Each row was made from one path, in order. Every step used is in the known rows, and no mark comes twice. Write each row's path.
Known rows:
U W N C H: [ -2  11 -11 -42  10 -21  10  -6 -15  33 -19  48  -6   9   6  -6 -44  11
 -39   6  -1  32   3 -49 -10  -4 -16   8  28  34   0 -22]
Z N C W: [ 21  11  16 -37  26  -1  24 -15  -7  42 -11  46 -24  -7  13  33  -1 -26
 -22   4  -1  16 -13 -21 -13  13  -7  -6   7  39 -14  14]
P N Z W T C: [  2  30  22   0  14  -7   9 -27  15  27 -16  17  -1  16   0  31  -2   2
  14  44   5  27  -5 -38  -3  17   6 -13   9   4  25 -27]
T W H: [ -3  30  12 -14 -19 -17   0 -31  22  59  -6  16 -10  30  -3  25  -1   5
  10  -4  16  18  -1 -10  -6  12  21 -47  -4  25 -10   8]
W C H N P: [  3  18  14 -49   6  -9  37 -11  17  37 -15  21  23   4  20  -4  -5   5
 -11 -32  23  10  17 -14   9 -17   5 -28  12  34 -25 -20]
T C P N Z W H: [  5  33   4 -19  -5  -6 -14 -33  19  52 -33  31 -21  26  -9  35  -2   6
  20  12  -9   9 -21 -18  12  17  10 -40   1  10  19 -40]
U W T C Z N: [  2  -1  33   5  28 -18  57  14   9  41 -18  42 -30 -28   3  -7   1 -24
  -8  12  22  20  -1 -30 -11  11   6  13  12  37   4 -11]
Z W T C: [ -6  35  30   1  20 -12  13 -29  14  16  -5  23  -1   9   7  12   3  -5
  13  29  15  33   4 -32   6  21   7  -9   4  14  17 -22]
N C: [ 20  10 -30 -19  30  -5   5 -10   1  25 -26  37 -19 -12  -3  18  -3  -1
 -28  22   6  20  -7 -33  -5  -6  -4   1   2  34 -15  -2]
N Z W C: [ -1   4  -2  -6  31   7  -8 -26  12  28 -39  21   5   2   9  35   1 -16
  28  16   3   9 -20 -22  21  20   5 -37  22   5  26 -19]
T C Z N P: [ 23  24  37 -10  32 -16  69  -1  27  53 -26  41  -6 -24  11 -13  -6 -14
 -14 -14  21   8  13 -11   9  16   6 -15  10  48 -23 -17]
K W N: [  9  -6  14  -1  19 -13  15  25  -9  61  -5 -11   6  -4   9 -23  -1   4
  -6   3   0  25  35 -13 -21 -13 -16  13  10   7   9  -8]
P N C W H: [  1  18   5 -43  -6  -7 -21 -38  18  63  -1  39 -16  27   1  41  -8  -6
 -27   3 -16  17 -15 -23  -9  12   6 -41   2  36 -10  -2]
Z N P: [ 38  29  37 -22  20 -22  46  11   6  50 -29  40  -6 -19   9 -18 -12 -15
  -8 -23  10   5  19 -11   5   6   4  -4   5  44 -31   0]
H C P N Z W: [ 43  19   7 -19   6   8   7  -6  -5  40 -61   8  -2 -10 -14  52  13   3
  33  17   1  -9 -20 -16   2  10  -2 -26   9  10  27 -32]
C H N: [-15  -4   2 -41  -5  -4  28  12 -11   7 -14   1   1   5   5   2  13  16
  -9 -20  36   6   2 -23  -9 -43  -2   2   4  13 -13 -26]
N C W H: [ -4  22   2 -43  -1 -10 -15 -40  19  52  -1  46 -22  23   5  31  -6  -8
 -23  -6  -8  22 -13 -23  -1  18   9 -37   2  38 -13  -4]
Z W C P: [ 20  32  20  -9  27 -15   1 -36   9  36 -13  29  12   4  24  15  13 -17
  49   3  -6  16  -6   4  16   0  -5 -20   3   5  17   0]
T W P N: [ 36  19  27 -11 -12 -15  12 -12   3  86 -17 -22  12  21  -7  61  -6   9
   7  14  -2   8  19   0 -29  -5  -3 -33 -11  25  -3  32]
K W T: [  3   8  34 -16  -3 -14 -10  15  -4  44   4  -3   6  -4  15  -7  -1   2
  25  10  -3  18  23 -31 -25  -9   5  19  -5  13   2   7]
K W H C Z N U: [  4 -14  -3   0  21 -25  48  22  -2  28 -23   2 -15 -28   2   5   8 -11
 -47  -8  23  14 -19 -15 -10  -1 -11 -10 -38  34  -2  34]
W H: [ -6  21   6 -20  -8 -20 -19 -19  17  39 -10  31 -15  18  -5   5  -2   3
  -9  -8   3  13   0 -23   4   5  12 -24  -2  27 -12 -13]
N U: [  7   3  -5  -5   6 -22   8  -3  -9  -4 -25   1   5  -6   9   8   4   5
 -27   8  27  17 -13 -16  -6  -2 -21  -2 -31  11 -16  50]
P N C W: [ 23   6  11 -40  10   7  -3 -30   2  51  -8  25  -2   7   9  55  -1 -13
 -24  20  -7   8 -12 -20 -21   7 -10 -23   9  31 -11  15]
H C Z W: [ 19  10  23 -14  26   9  35  -9  15  29 -47   9   6 -35 -10  34  28 -10
   8  -5  31  -1 -13  -5  15  27   6 -39  11  45  17 -39]
N C Z W H: [ -1  21   6 -27   8  -2  -3 -25  25  50 -29  39 -22   6 -11  29   2  -2
  -8  -2   8  14 -27 -13  17  28  11 -42   5  41   2 -40]
K W T C Z N: [ -1  -3  35  15  39 -13  63  24  10  47 -15  22 -30 -28   2  -9   5 -20
  -5  10  19  12  -1 -23 -11   3   4  14   2  29   6 -16]
K W: [-12 -16   2   5  10  -1   3  14   3  36 -18 -26  -4 -16  15 -23  16   4
  20  -3  16  -5  33 -16 -13 -21  -3  13 -15   8  -2   2]
T C Z: [-20   0  13  21  33   0  47 -31  44  20 -18  15  -1 -13   2  10  21   3
 -10  22  43  13  -2 -19   2  17   3 -24  16  25   2 -31]
T C: [-16  19   0  18  26 -12  21 -34  23   4 -12  15  -6   6   7  -3  11   0
  -6  23  29  21  15 -29   7   7   3 -10   1  11   3 -14]
P N Z W: [ 32  11  10 -13   3  14  -4  -1  -7  36 -65   6  -7  -4 -15  47   3   7
  32  25   6 -11 -24 -19   1  16  -4 -18  12   3  18 -32]

Write each row's path:
[  1 -20 -12 -26  -7 -22  21   2  -7  17 -27  31  -8 -38  13  -9   7 -15
 -29   0  32  25  10 -35 -16   3  -5   1  -8  46  -3  40] => H C Z N U W
[  7   7 -39 -45  19   6   7  -7   3  32 -21  33 -27  -2  -8  32  13   1
 -31   4  13  26 -21 -24   2 -22   7 -17  -5  34 -12 -26] => Z W H N C
[ 33  30  36  -5   1 -14  -6 -21   6  59  -8   3  15  16   2  37   2  -1
  22  38 -16   7  -4 -11 -19 -14 -10 -12  -1   2  19  -2] => Z W T C P N
[  4   3 -25 -38  -7 -25   4 -17  12  29 -16  21   3 -17  -6  11  16  -7
 -41 -19  15  22  18 -38  -5   1  16 -45 -11  56   7   9] => N U W H C
[ 21  27  56 -25   4  -7   5  -1   3  38 -16  24  10  -9   1  27   2  -5
  25  15   7  23 -14 -20  -7  24   7  -7  14  28   9 -21] => C Z W T
[-15 -16 -32 -33  -6   5  16  -4  -1  12 -43  21 -11   7   5  22   2  22
  11   5  24   8  -7 -48 -11 -22   4  -6  25  -5   8 -31] => U W C H N Z
[-12   6   0 -31   1 -15  27   0 -16 -10 -13  -2   9   8  13  17   4  12
 -29   2  35  29 -25 -20  -4 -16 -17  -7 -30   8  -1  19] => Z W T C H N U
[ 23  38  24 -14   1 -23  43 -25   4  66 -17  -3  -3  17   7  42   0  10
  28 -17  21  31  33   8  -7  17   7 -34 -17  37 -11  36] => T W P
[ 17  -4 -18 -16  -3  -9   7   0  -7  37 -45  33 -13   1  -1   8  -9  17
   6  23   5  25  12 -46 -22   5  -7   8  37  -2  10 -19] => U W N Z
[-15 -14  13   8  37   3  26 -25  39  36 -16  17  15 -15   9  22  13  -8
  -5  13  27   9 -12 -15   4  14   3 -35  26  26   5 -18] => W C Z
[ 32  15  23  -1   0 -11  -8 -24  11  74  -5  -6  26  19   8  47   1  -6
  23  32 -14   1  -3  -1 -25 -22  -7 -30   3   1  13  23] => T W C P N
[ 35  35  -7 -18  25 -18  13 -25   1  33 -15  43 -11  -6  12  11   9  -1
  17  12  -5  22  -2 -11  -4 -18 -11   6  -6  17  -6   4] => N C P
[  0 -10 -17 -20   1 -12  21   8 -13  -8 -18 -12   6  -7  10  15  24   9
 -31  -2  41  19 -16 -10 -10 -28 -17  -3 -36   7 -20  41] => H N U
[ -5   8  10 -45   7  -4  37  -5  19  42 -13   8  22   0  26 -14  -2   6
  -5 -34  22   7  24 -12   6 -22   4 -25   7  31 -22 -21] => K W C H N P
[ 15  48  29   0  16 -28  19 -38  13  26   7  33   2  13  22  -1  11  -1
  36  19   1  33  12 -14  -4  -6  -4   3  -5   2  10  -2] => W T C P
[ 26  10 -11   4   3  -3   8 -17   9  41 -44  10  -9  14  -7  41   1  20
  25  43  -5  -3 -10 -33 -22 -11  -7  -6  12 -17  15 -17] => T C P N Z
[ 25  17  36 -16  34 -15  59   1  26  60 -26  43   2 -23  14  -6 -10 -20
 -11 -19  13   7   9  -9   9  15   6 -22  15  49 -22 -10] => W C Z N P
[ 17  25   6 -16  24  -5  11 -30   7  33 -21  26   6   5  21  24  21  -9
  53   2  -1  15 -13   0  10 -11  -3 -20   5  -6  20 -13] => H N Z W C P
[ 23   4   2 -11  -3 -25   6  -3 -11  34 -21 -17  12   9   3  40  -6   9
 -34  14   6  17  -8  -8 -18  -7 -28 -15 -41  17 -12  62] => W P N U
[ 27  -5 -12  -2  -5   2  -4   1   1  40 -53   4  -8   7 -16  43  -4  21
  10  37  -1 -13 -11 -40 -26 -10  -6  -5  16  -9   5 -15] => P N Z
[  0 -14  -8 -25 -15 -24   1   3 -18  13 -27  36 -14 -25  19 -20  -3 -13
 -18   3  26  27  11 -34 -15   0 -10  17 -11  30 -11  52] => Z N U W
[ 30  24  24 -41   0 -22  21 -10  12  63 -16  42  21  -6  20 -23 -17  -1
 -13 -15   7  33  43 -17  -4  12  -4 -15  28  41 -20  -3] => U W N P
[ 35  27  -7 -16  31 -20  18  -9  -4  56  -7  32  -7  -5  16  -2   4   0
  11  12 -14  32  10  -7 -12 -22 -17  12  -2  12   3  -2] => K W N C P
[  8  -7   9   9  26 -20  52   8  -2  25 -22   7  -5 -15  10  22   0 -16
 -28   9  31  20 -32  -7  -8   9 -13 -14 -25  22  -5  53] => T W C Z N U
[ -6  21  20 -21   1  -4  -5 -23  25  46 -27  31 -15   6  -8  21   5  -1
   4  -8  11   9 -21  -9  17  28  13 -42   5  35   2 -38] => C Z W H
[ -1  25  19 -57 -10 -13  36 -16  17  35  -7  32  19   3  24 -13  -8   9
  -8 -23  26  25  28 -27   0 -12   8 -17  14  38 -22 -20] => U W T C H N P
[ 19   4   1  -6  12 -30  17   8 -18  17 -15   3  13   0   9   3  -5   6
 -42  12  15  36  -7 -13 -13   0 -30   0 -17   9  -7  43] => W N U
[-10  -6 -13 -29  -3 -16  26   8 -18 -11 -18  -7   7   1  12  10   7  16
 -37  -8  39  19 -20 -18  -8 -29 -21  -1 -30   8 -16  31] => C H N U
[  6   8 -40 -39  11   3  18 -13   9  41 -12  25 -25   6  -6  37  12   5
 -30   7  20  29 -14 -22  -9 -26  11 -24  -6  32 -16  -8] => T W H N C
[-12   0  -8 -39 -12  -4   6   2   8  26  -5   7 -12   8  -2  10  30   8
 -10 -20  27  13   0 -14  -4 -36  13 -18  -6  17 -17 -21] => W H N
[ -7 -11 -16 -29 -23 -20 -15 -16  -8   4 -24  27   1 -17  21 -13   2  -2
 -12   7  30  28  16 -33 -14   1 -10   7  -8  26 -12  49] => N U W
